Every row comes from one small tree of marks. Brackets hold a mark, then the marks that hang from it, in the order of their numbers. Every link used is in the known rows. Which tree was each row made from?
Known rows:
[z45 z852 z881]: [ -3 -20  -1  -7 -12  12 -32   5  -5  10  -3 -11  18  18  -6  -7   8  -7
  15  -4  -5  19 -19 -21 -15]
[z23 [z925 z149 z852]]: [ 18   8   2 -31 -28  -5  -3  24   5   2  14  -4 -11  11  -2 -13 -26 -12
  21  -2 -22 -26   6  -1  -9]
[z519 [z440 [z461 [z852 z881]]]]: [ -3  20  19 -48 -13 -14 -16 -21   9  15  18   0  12  -1  21  14   9  12
 -12  -3 -25  44 -39  -7   0]
[z461 [z852 z440 z881] z925]: [ -9 -19  29 -59   5   2 -39   6  22  15   4 -10  11  -2  -5  30   6   3
 -15  -8 -11  56 -36  -7   2]
[z23 z925]: [  3 -17  -1 -16 -16  17   4   6   5  -5   5  -5  -5  -9   7  13  -3   3
  -3   9 -12  -5  -7  -2  -9]
[z519 [z440 z461]]: [ -3  24   5 -14 -16 -19   3 -22  11   6  16  -2   1 -10  10   0   0   8
   4  18  -6  14 -19  -3  -5]
[z440 [z461 z149 [z925 [z852 z881]]] z519]: [-23  -1 -24 -51 -15 -16 -36  -2   2  -5  -4   3 -20  23 -26  12 -26  -9
  -4  29 -18  64 -11 -34  24]
[z519 [z440 z925]]: [ -3   3  19  -7  -3 -16   4  -3 -10   8   6   5  11 -20  23  20  -1   1
 -10  -7   9  -9  -8   7 -10]
[z149 [z852 z440 z881] [z925 z461]]: [ 17 -28  17 -42  20 -45 -22 -49  -3  17  -6 -30 -14   9 -23 -29 -11  25
  -5  13  12   1 -12  17 -62]
[z440 z925]: [-11 -17   4   8   9 -13  -3   0 -18  -2   5   7  15  -9   6  12   5  -6
 -14 -13   6  -7   5   1  -2]
[z852 [z440 z925]]: [ -3 -25  14   4  16 -29 -12  -9  -6   6  13  -1  21 -13  -7   7   9 -11
 -21  -4  15   8  -8  -1 -18]
[z852 [z440 z461 z519 z925] z881]: [-25 -47   3 -12   6 -63 -15 -41 -17  -4  13  -6  22   1 -31  -2  18 -16
 -35   7   3  58 -22 -25 -19]
[z23 [z925 z149 [z852 [z440 z461 z519]]]]: [ -6 -12  -7 -35 -32 -49 -12   0   0  -6  31  -7  -9  21 -33 -26 -20 -23
   7  26 -15  18  -6 -22 -28]
[z45 [z852 z440]]: [ 21 -25   5 -15   0  -9 -26   3   1  18  16 -20  11  12  -7 -10   4  -7
  -2  16  19  16 -16 -12 -14]
[z45 [z852 [z440 [z461 z149] z519]] z881]: [-17 -14 -19 -26 -21 -14 -52 -20  -7   1  18  -2   9  36 -31 -15   1 -15
  -5  35  11  78 -31 -51 -13]
[z461 [z440 z519] [z925 [z852 z881]]]: [-19 -30  14 -52  -3  -9 -31  17  12   9 -12 -12  -1  17 -25  32 -14  -7
  13   0 -25  27 -15  -7  15]
[z852 [z440 z519]]: [-11 -23   4  -8  -1 -29  -6  -9  -7  -2   2  -3   0   9 -26  -6   1 -11
 -13  17  16  26  -6 -12 -19]
[z440 z519 [z925 [z461 z149] [z852 z881]]]: [  2 -10 -27 -24  -6 -37 -16   0 -37  -5  -9   9  -3  29 -14 -14 -27  -7
 -11   1  10  26  -3 -14  -5]
[z440 z519 [z925 [z461 z852]]]: [-37 -19 -13 -11 -11 -25  -6  16 -50 -15   6  22   8  21   9   2  -1   7
 -16 -20  17  18   3  -2 -16]
[z461 [z149 z925] z852]: [ -4  29 -11 -41   8  23 -33   9 -15   2   3  27 -20  14  34  16  -7  20
 -13  10 -10  14   9  -1   5]
[z519 [z440 [z461 [z852 z881]] z925]]: [-16   2  21 -40  -5 -27 -18 -19  -9  13  22   8  25 -10  27  28  15   5
 -26 -18 -18  37 -33  -5  -4]
[z440 [z925 z461]]: [ -5 -10 -11  10  -3 -22   6  -4 -23  -8   4   3  10   0   5 -14  -1   6
  -1 -14  17  -4  -2   8 -15]
[z149 [z925 z461 [z852 [z440 z519] z881]]]: [ 13 -26 -14 -30   7 -62 -18 -24 -21   5 -18 -18 -13  27 -27 -37 -12   4
   7  30  -6  18  -6  -1 -55]
[z852 z440 z881]: [ 20 -19  22 -20  11 -23 -14 -26  17  14   1 -19  13  -3 -21  -6   8  -6
 -14   3  -3  31 -28  -5 -10]
[z45 [z852 [z440 [z461 z149]]] z881]: [  3   0 -11 -22 -14   0 -55 -20  13  12  24  -8  16  23 -19 -16   2  -9
   2  26   3  67 -38 -41 -11]
[z852 [z440 [z925 [z461 z149]]] z881]: [ 25  -5  -1 -24   6 -27 -21 -26  -3   4   6  -5  13   4 -12 -17  -7   2
 -22   0  21  43 -30  -7  -6]
[z519 z440]: [ 10  20  17 -16 -10  -3   6  -4   9  11   1  -3  -2 -10  15   8  -7   6
   4   7   1  -4 -12   8  -7]
[z440 [z925 z461 z852]]: [  0  -6 -18   8   1 -34  -2  12 -27   1   2   2  10  10   1 -17 -17  -3
   9  -8   8 -21   7   9 -25]

Which tree is each row?
[ 12  19  -9 -29  -6  -1 -13 -10  -6   5   6  -1 -23  21 -11 -16 -37  23
  -3   6  32  -2   3   6 -13] => [z925 [z461 [z149 z852]]]
[-36 -24  14 -35 -10   8 -18  20   8  -5  -3  -2  -8   8 -15  36  -3   2
  11   3  -5  22  -7  -4  19] => [z461 [z440 z519] z925]
[ 28 -46   4 -20   2 -36 -26 -18 -16  14  10 -29  27  11  -7 -25   9  -2
 -10  -5  25  30 -32  -8 -25] => [z45 [z852 [z440 [z925 z461]] z881]]
[ -7 -45  14  -2   4 -16 -43  -5 -13  15  11 -11  39   6 -12   1  15 -19
  -6  -7  12  27 -26 -22 -33] => [z45 [z852 [z440 z925]] z881]
[  4   7  -1 -38  19   4 -28 -18 -12  10   0   6 -33   9   2   8 -25  21
 -13  18  13 -15  23   5 -20] => [z461 [z149 z852 z925]]
[ 16  29  18 -19 -27 -34  11  -3 -12  -1  12   3   2  -1  15 -30 -16   4
  19 -23  18 -13  -8  17 -12] => [z519 [z440 [z925 z149 z461]]]
[  5 -27  11 -12  -6  -3 -42  -5   7  18   6 -19  26  16 -18 -11  10 -12
   9   7   3  32 -31 -23 -29] => [z45 [z852 z440] z881]
[  3  35   9 -46 -10 -11 -16 -28   9  17  24   3 -19   2   2  11 -31  17
 -12  23  16  12  -8  -5  -9] => [z519 [z440 [z461 [z149 z852]]]]
[-13  36 -18 -31  -9  13 -28   3  -2  -1  28  25  -3  17  16  12  -5   9
 -16   7  -8  44  -9 -20  22] => [z440 [z461 z149 z852]]
[  0  -9  34 -79   9  23 -47  -6  33  22   3 -14 -12   8 -17  48 -25  16
  -6  -7  -1  26 -20  -1  27] => [z461 [z149 [z852 z881]] z440 z925]
[-11 -24  33 -40  16  -1 -31   4  -6  16  15   6  34   3  18  46  21   4
 -21 -44 -20  20 -24   4  15] => [z461 [z440 z925] [z852 z881]]
[-17  -6 -14 -40 -11 -13 -23   1 -40 -11   1  23   1  27   8   5  -9   8
 -30 -18  12  52 -14 -15   9] => [z440 z519 [z925 [z461 z149 [z852 z881]]]]
[  0  13 -16 -30 -18   4 -10   4  -5 -10   4   8 -15  31  -8  -5 -19  13
  11  11  15  26 -10  -5  15] => [z925 [z461 z149 [z440 z519]]]
[ -7  21  33 -55 -20 -35 -18 -16  -5   9  31  11  21   1  22   4   8  -2
 -11 -34 -18  33 -28  -4   6] => [z519 [z440 [z461 [z852 z881]] [z925 z149]]]
[-44 -29 -17  10  -5 -41  -2 -15 -35 -20  15  15   8   3 -11   4  10 -11
 -20   6   6  24   5 -19  -8] => [z440 z461 z519 z925]
[-31 -35  20 -38  -6 -65 -16 -36 -30  -6  19   0   2  18 -35 -13  -7 -12
 -23 -23  10  20   6 -14 -16] => [z440 z461 z519 [z925 [z149 [z852 z881]]]]
[ 24  -2 -11 -16  -3 -29  -5  -5  -2   9 -12 -16   1  19 -12 -30 -17   4
  16  -2 -11   4 -14   4 -17] => [z925 z461 [z852 z881]]
[ 11   9  11 -64   2  19 -46  17  35  19  -3  -6  -4  13  -9  37 -26   0
  12   4 -26  30 -22  -7  37] => [z461 z149 z440 [z925 [z852 z881]]]
[-27 -61   5  -4  -4 -29 -40  -5 -31   5   5  -6  31  18 -24   0  14 -23
 -11  -1  18  39 -18 -32 -36] => [z45 [z852 [z440 z519 z925]] z881]
[-19 -14  -4 -52 -12 -21 -37 -25  17  -6   6  -4 -12  11 -35  10  -7  -7
 -20  33   1  92 -33 -35  17] => [z852 [z440 [z461 z149 z925] z519] z881]
[ -1 -36  -6  -2   4 -36 -30 -15 -14   9  37 -11  27   2  -4  -6  16 -14
 -16  14  17  30 -17 -22 -17] => [z45 [z852 [z440 z461 z925]]]
[ -6 -23  -1  -8 -10 -19 -43 -21   9  13  20 -19  28  16 -24 -19  16 -11
   9  19  -5  50 -38 -33 -30] => [z45 [z852 [z440 z461]] z881]
[  4  41   3 -69  -6  -1 -35 -29   2  13  12  14 -14   4  38  16  -1  26
 -15  20 -29  47 -26  -8   1] => [z519 [z440 [z461 [z149 z925] [z852 z881]]]]
[-17 -10   8 -42 -23 -38 -12   4 -40 -14   7  13   9  29  -1 -22  -1  -1
  -9 -43   6  30  -9  -4  -3] => [z440 z519 [z925 z149 [z461 [z852 z881]]]]
[-23 -21  39 -57  -9 -22 -28  10 -20   2  17  15  21  24   2  22  11  -9
 -12 -53 -13  26 -12  -5  22] => [z461 [z440 z519 [z925 z149]] [z852 z881]]
[-25 -12   8  -8 -16 -35   0   6 -34 -18   7  15   2  12 -11 -12  -4 -19
  -8 -23  14   0  17  -7   3] => [z440 z519 [z925 z149]]
[ -1  -8   7 -24   7 -16 -29  20  20  16   2 -13   0   1 -21  12 -19 -11
   9  18  -3  12  -8  -3 -14] => [z461 [z925 [z852 z440]]]
[ 23  19 -13 -27  20 -16 -37  -2   1  17   1   5 -18  15   0  -8 -23   0
  -2  39  -3   1   9  -3 -22] => [z461 [z149 [z925 [z852 z440]]]]
[-27  15  11 -23  -8 -21 -13  -2 -16   8  31  19  20  -9  35  28  10   6
 -19 -11  -7  19 -18  -2  -7] => [z519 [z440 [z461 z852] z925]]
[ 36 -25  15 -35 -15 -45 -26 -14 -11   9  18 -26  20  21 -13 -48   2 -11
   5 -20  24  24 -27  -6 -15] => [z45 [z852 [z440 [z925 z149 z461]] z881]]
[  7  10  20 -46  11  16 -29  -4  14  19  16   1 -10  15  -9  29 -25  15
  -6  -3  12  -6   0   5  10] => [z461 [z149 z852] z440]
